In the rows, zero is written as 128.
Known rows, with every way that one mark hangs from another
muzaz(likig(fuguzap) veva): [146 147  70 170 118  75 129 151 110 125  95 150 124 126 152 161  90 143
  82 112 125 145 121 121 130  70 145 119 113 144 175 148 160]
lepu(kedomo(zifa) kifal): [198 148  77 111 117  95  96 115 156  92 155 142  99 110 185 133  87 131
 130 130 173  92 152 148  76 111 130 136 134 108 152 147 121]
sobaz(nebu(numezu) zuzi(fuguzap(likig(muzaz)))): [173 149  91 119 155 144 100 115 143 130 122 104 127  40 124 111 103 204
 101  44 128 143 119 146 158  98 118 176 169 151 130 174  95]
muzaz(likig(fuguzap(zuzi(sobaz(nebu(numezu))))) veva): [174 141 104 145 136  93 127 135 113 108 132 136 141  72 145 143  71 183
  72  69 111 180 118 159 121  36 141 126 174 146 159 125 148]
sobaz(zuzi(fuguzap(likig(muzaz)))): [154 152  75 139 148 124 100 125 136 137 113 137 130  56 143 105 118 172
  91  77  98 125 126 112 173 106 123 165 146 158 143 178 116]
lepu(kedomo(zifa(numezu)) kifal(gegaz)): [162 120  95 136  97 120 105 118 175  95 149 127  97  99 177 135  89 158
 109 113 148 107 159 135 122 109 108 169 171 149 135 141 105]
likig(fuguzap(zuzi) muzaz(veva)): [178 163  83 169 165  89 117 146 100 139 136 182  90  92 145 130 100 163
  37 105  71 174 138 114 149  72 150 161 139 137 142 143 132]
lepu(kedomo(zifa(numezu(nebu))) kifal(gegaz)): [155 137  84 164  77 103  95 112 177 102 142 146  96 103 185 129 115 171
 118 119 141 112 174 134 135  89 103 183 174 136 159 142 112]
fuguzap(zuzi(sobaz)): [136 139 127 137 153 113 137 128 132 115 163 150 125  70 161 118 112 152
 112 121  90 141 128 139 130  75 140 139 162 115 141 138 135]
sedelir(fenukin): [129 132 113 127 162 102 158 115 137 134 116 127 126  98 156 135 120 136
 108 126 129 143 137 146 117  92 138 148 109 107 183 145 124]
kedomo(zifa): [153 159  89 153 122 115 114 146 140  98 150 105 114 118 134 133 110 120
 155 121 134 119 110 135 100 108 133 156 129 117 147 162 119]
zuzi(fuguzap(likig) sobaz(nebu)): [137 136 104 132 124 126 121 135 162 133 146 108 161  46 150 118  98 157
 133 125 123 112 119 141 124  55 124 144 150 142 159 156 144]
gegaz(kifal(lepu(kedomo(zifa)))): [188 144 100 116 107  84 133  79 116  59 132  74 104 124 126 153 102 133
 132 169 137  94 129 125 106 136 167 149 126  96 123 153 133]
zuzi(fuguzap(likig(muzaz(veva))) sobaz): [143 158 113 169 136 107 116 139 162 161 108 154 164  49 168 132 107 153
  75 105  78 131 146 122 134  55 128 119 144 168 165 150 155]
likig(muzaz): [150 152 100 151 149 120 132 130 138 149 137 142 104 109 133 143 114 168
  96 123 113 136 136 124 134 106 124 156 128 103 142 160 106]
zuzi(fuguzap(likig(muzaz(veva))) sobaz(nebu(numezu))): [161 156 129 151 142 125 118 131 166 153 115 123 163  34 147 139  93 186
  86  74 107 147 140 157 117  47 122 132 170 164 150 145 134]
sedelir(fenukin(gegaz)): [137 143 126 131 138 117 158 119 131 148 102  98 138  74 156 133 101 134
  90 129 149 147 138 127 111 108 137 170 115 134 175 151 106]
fenukin(gegaz(kifal(lepu)) sedelir): [170 155 157 148  73 134 178  89 101 121  88  38 100  95 134 161  96 167
  89 164 150 122 119  86 124 138 167 198 114 140  99 168 115]
zifa(kedomo(lepu(kifal(gegaz))) numezu(nebu)): [ 82 110  95 186  85 119 101 156 198 134 161 159  71 126 172 144 132 172
 119 105 123 109 177 140 182  86 114 166 191 148 152 166 117]
kedomo(lepu zifa): [160 169  85 160 113 110  93 152 148  77 171 100 110 137 122 130 115  92
 172 127 133 125  99 146  86 125 129 131 140 140 137 184 113]
sedelir(fenukin(gegaz(kifal))): [144 143 110 148 135 112 166  95 112 145  86  87 127  80 153 141  97 131
 100 143 150 133 142 145 119 116 168 174 106 120 158 141 117]
veva(muzaz(likig(fuguzap(zuzi)))): [144 170  70 143 147 112 136 149 105  92 139 169  84  99 174 128  66 169
  63 129  86 171 124 114 149  84 143 142 125 121 141 145 151]
fenukin(gegaz(kifal) sedelir): [168 163 136 167  91 137 156 110  99 146  95  66  99  82 147 136  79 153
 107 147 169 119 131 116 112 132 159 197 116 139 116 168 110]
fuguzap(likig(muzaz) zuzi(sobaz(nebu))): [172 139  98 125 157 128 105 127 117 136 178 133 112  38 144 109 101 197
  75  99  70 166 114 140 160  53 125 164 177 136 129 162 123]
sedelir(fenukin(gegaz(kifal(lepu(kedomo))))): [172 133 136  97 124  87 179  54 107 108  81  69 133  81 148 153  93 147
  68 177 152 123 157 121 116 135 173 165 110 113 149 141 119]
fuguzap(likig(muzaz(veva)) zuzi(sobaz(nebu))): [174 142 112 139 165 115 104 133 109 133 150 152 119  36 145 121 103 177
  74  99  70 180 124 148 158  21 149 145 186 162 149 150 150]
gegaz(kifal(lepu)): [138 134 120 139 115 106 163  86 118  93 113  94  96 129 130 171 129 155
 124 162 115 114 115 123 140 118 177 149 119  92 115 147 142]
lisav(fenukin(gegaz(kifal(lepu(kedomo))) sedelir)): [214 154 165 129  84  93 173  73 103 114  72  54  95  87 139 123  90 183
  66 185 170  91 135 103 103 148 133 204  98 129 114 169 139]
zifa(kedomo(lepu) numezu): [ 62 104 123 159 132 129 110 178 166 114 165 134  84 117 121 134 107 137
 152 110 142 115 152 152 151 136 130 140 169 143 142 179 119]
sobaz(nebu zuzi): [160 125  99 116 158 121 120 110 115  98 141 112 112  95  96 124 114 149
 158 114 167 138 123 145 157  78 153 171 165 114 167 152 113]
fuguzap(likig zuzi): [132 146  99 123 152 121 111 144 100 105 146 145  81  60 184 115 116 169
  98  97  76 152  88 139 147  93 146 156 151 142 111 176 143]
veva(muzaz(likig(fuguzap(zuzi(sobaz(nebu(numezu))))))): [165 159 103 130 149 129 148 129 126  91 160 135 116  71 154 131  48 198
  69 100 108 183 131 145 126  55 125 138 164 112 145 126 133]

Rows
[175 131  92 141 148 103 128 134 119 117 184 136 122  74 129 110  89 166
  93 127 105 149 125 133 133  56 135 172 160 109 153 131 124] => likig(fuguzap(zuzi(sobaz(nebu))))
[152 141 102 113 145 139 107 119 139 104 116  96 130  42 137 112 105 180
 136  54 148 129 106 159 141  94 133 170 171 152 136 167 115] => sobaz(nebu(numezu) zuzi(fuguzap(likig)))
[108 160  92 204  87 111  82 155 165  78 161 124  98 132 121 125 141 113
 191 122 130 140 125 150 111 119 118 156 159 144 154 182 111] => kedomo(lepu zifa(numezu(nebu)))
[155 142  87 167 130  71 129 144 106 116 125 168 146  87 166 136  84 149
  62 100  81 162 126 124 142  44 148 112 148 152 170 130 170] => muzaz(likig(fuguzap(zuzi(sobaz))) veva)
[143 120 134 128  91 115 135 108 154  63 137  72 115 106 122 151 108 166
 102 139 111 123 131  98 143 127 117 181 173 151 123 157 109] => kifal(gegaz lepu(kedomo(zifa(numezu))))
[161 132 121 113 163 132 129 104 125  94 133  98 108  86 105 130 109 175
 150  74 171 148 118 166 137  96 143 166 176 109 147 152  95] => sobaz(nebu(numezu) zuzi)
[132 118  90 142 109 119 112 154 181 134 170 133  83 131 171 151 103 152
 100 110 128  92 149 134 157  93 128 139 173 142 134 168 118] => zifa(kedomo(lepu(kifal(gegaz))))
[189 156 163 163  75 112 177  97 107 125  72  43  91  99 131 131 112 177
  80 164 151 105 109  97 116 136 137 212  90 135 106 169 140] => lisav(fenukin(gegaz(kifal(lepu)) sedelir))
[162 143  92 149 104 119 118 125 171 113 154 135  94 132 176 153 120 142
 109 124 118 122 123 136 127  92 124 135 158 145 121 163 112] => kedomo(lepu(kifal(gegaz)))
[176 136 116 135 152 117 139 123 128 111 177 120 121  65 138 120  86 192
  83  88 111 160 121 154 113  74 122 169 172 104 134 130 109] => likig(fuguzap(zuzi(sobaz(nebu(numezu)))))
[180 155 101 176 162  85 126 136 116 147 148 180 127  78 148 125  99 162
  35 109  60 167 153 113 144  55 138 147 153 136 161 127 135] => likig(fuguzap(zuzi(sobaz)) muzaz(veva))
[ 76 114  94 180  99 112  89 163 195 126 163 182  65 127 171 137 131 153
 147 111 152 105 183 157 150 104 127 144 169 128 160 163 127] => zifa(kedomo(lepu(kifal)) numezu(nebu))
[196 140  79 148 156 109 121 128 121 142 188 146 118  73 115 113  87 190
  57 117  85 162 140 120 150  61 119 182 157 104 151 138 107] => likig(fuguzap(zuzi(sobaz(nebu))) muzaz)
[135 149  74 206  61 122  80 140 193  92 162 132  91 134 165 137 140 137
 150 107 119 131 138 140 135  91 105 167 180 163 140 163 107] => kedomo(lepu(kifal(gegaz)) zifa(numezu(nebu)))
[140 160  81 148 133 125 110 146 152 156 122 138 124  62 165 124 110 174
  82 103  87 122 124 117 140 105 114 157 123 146 130 179 124] => zuzi(fuguzap(likig(muzaz)))
[143 134  86 177  80 137  92 147 191  85 168 113  92 131 157 141 114 127
 140 100 125 127 124 141 122 111 110 152 174 176 120 162 100] => kedomo(lepu(kifal(gegaz)) zifa(numezu))
[155 142 115 119 151 134 122 116 155 105 122 105 139  68 113 120 105 166
 154  74 167 126 131 160 132  96 138 167 171 127 148 145 102] => sobaz(nebu(numezu) zuzi(fuguzap))
[188 156  68 159  85 118  95 137 175  90 173 106 101 140 166 145 114 116
 132 111 123 116 110 134 108  97 120 142 161 158 125 167 106] => kedomo(lepu(kifal(gegaz)) zifa)
[173 148  81 138 157 116  87 131 126 134 102 138 133  47 117 118 109 157
 105  83 121 147 133 132 178  48 152 160 167 183 169 163 140] => sobaz(nebu zuzi(fuguzap(likig(muzaz(veva)))))
[164 130 123 105 126  85 158  68 111  82 115 106 100 117 138 162 108 161
 109 183 136 101 141 131 126 131 172 141 124  82 121 147 139] => gegaz(kifal(lepu(kedomo)))
[141 166  96 163 139 112 108 151 144 155  94 159 129  63 168 139 111 154
  80 103  87 135 133 124 140  73 138 135 131 173 147 167 152] => zuzi(fuguzap(likig(muzaz(veva))))
[136 132 109 138 124 110 105 132 145  82 149 120 106  95 134 124  92 134
 150 128 157 118 147 147 100 140 118 158 152 132 148 158 112] => lepu(kedomo(zifa(numezu)))
[153 124 131 125  98 105 149  75 127  78  94  47 129  82 128 141  88 132
 100 152 157 128 155 124 110 155 158 185 129 145 144 142 105] => sedelir(fenukin(gegaz(kifal(lepu(kedomo(zifa(numezu)))))))
[156 140 101 155 147  95 137 133 121 120 171 154 124  81 157 114  98 160
  73 118  81 143 127 119 131  83 128 155 145 111 148 135 130] => likig(fuguzap(zuzi(sobaz)))
[180 129 103 107 122 102 133  96 156 125 136 150 101 100 195 148  93 175
  76 139 141 101 159 131 129  89 124 150 154 117 139 141 118] => lepu(kedomo kifal(gegaz))
[218 167 139 128  61 112 146  82  98  86 104  21 109  89 130 143  69 144
  98 170 173 102 133  89  91 156 159 196 121 142 108 174 108] => fenukin(gegaz(kifal(lepu(kedomo(zifa)))) sedelir)
[151 129 112 116 149 123 113 133 112 108 174 123 115  40 156 108 102 173
 112 109  90 154  99 153 145  48 140 155 177 138 136 156 145] => fuguzap(likig zuzi(sobaz(nebu)))
[172 159  84 180 149  89 128 140 118 153 117 164 107 117 131 152 100 157
  54 120 105 151 146 110 135  82 135 150 118 125 165 146 128] => likig(fuguzap muzaz(veva))
[173 134  81 150 132  82 118 145 104 112 140 148 144  81 137 135  78 156
  80 110 106 172 122 140 145  17 154 127 163 149 180 126 167] => muzaz(likig(fuguzap(zuzi(sobaz(nebu)))) veva)
[186 143 116 109  96  98 137 100 140  70 141  65 123 117 130 153 105 155
  91 152 107 112 119  91 129 110 128 169 154 131 128 161 115] => kifal(gegaz lepu(kedomo(zifa)))
[154 137  72 150 124  88 131 138 115 118 152 148 139  87 163 121  85 169
  65 103  83 148 117 119 141  75 123 132 140 125 153 142 144] => muzaz(likig(fuguzap(zuzi(sobaz))))
[ 49 110 117 179 121 116 118 165 160 142 141 158  82 101 140 130 129 173
 141 115 136 113 176 139 176 102 130 179 160 108 174 159 130] => zifa(kedomo numezu(nebu))
[179 148  87 163 154  99 128 130 123 148 176 161 121  79 146 111  97 182
  38 108  62 155 143 107 146  86 112 167 144 107 144 139 111] => likig(fuguzap(zuzi(sobaz)) muzaz)
[129 155  74 198  76 113  72 145 189  81 166 154  82 136 164 131 141 118
 179 111 146 126 143 159 104 108 117 145 155 142 150 165 115] => kedomo(lepu(kifal) zifa(numezu(nebu)))
[181 163  68 152  99 113  83 143 172  81 174 127  94 143 165 139 112  98
 163 114 150 112 116 151  77 111 130 122 139 137 134 168 116] => kedomo(lepu(kifal) zifa)
[137 138 106 160  82  85 121  83 132  59 120 101  92 118 125 149 128 155
 150 166 132 110 156 130 133 132 156 175 143 101 140 150 133] => gegaz(kifal(lepu(kedomo(zifa(numezu(nebu))))))
[196 158 112 121  81 100 134  84 112  73 116  44 118 103 126 152  83 134
 114 172 158  97 129 107 101 149 167 174 129 123 115 159 116] => fenukin(gegaz(kifal(lepu(kedomo(zifa)))))
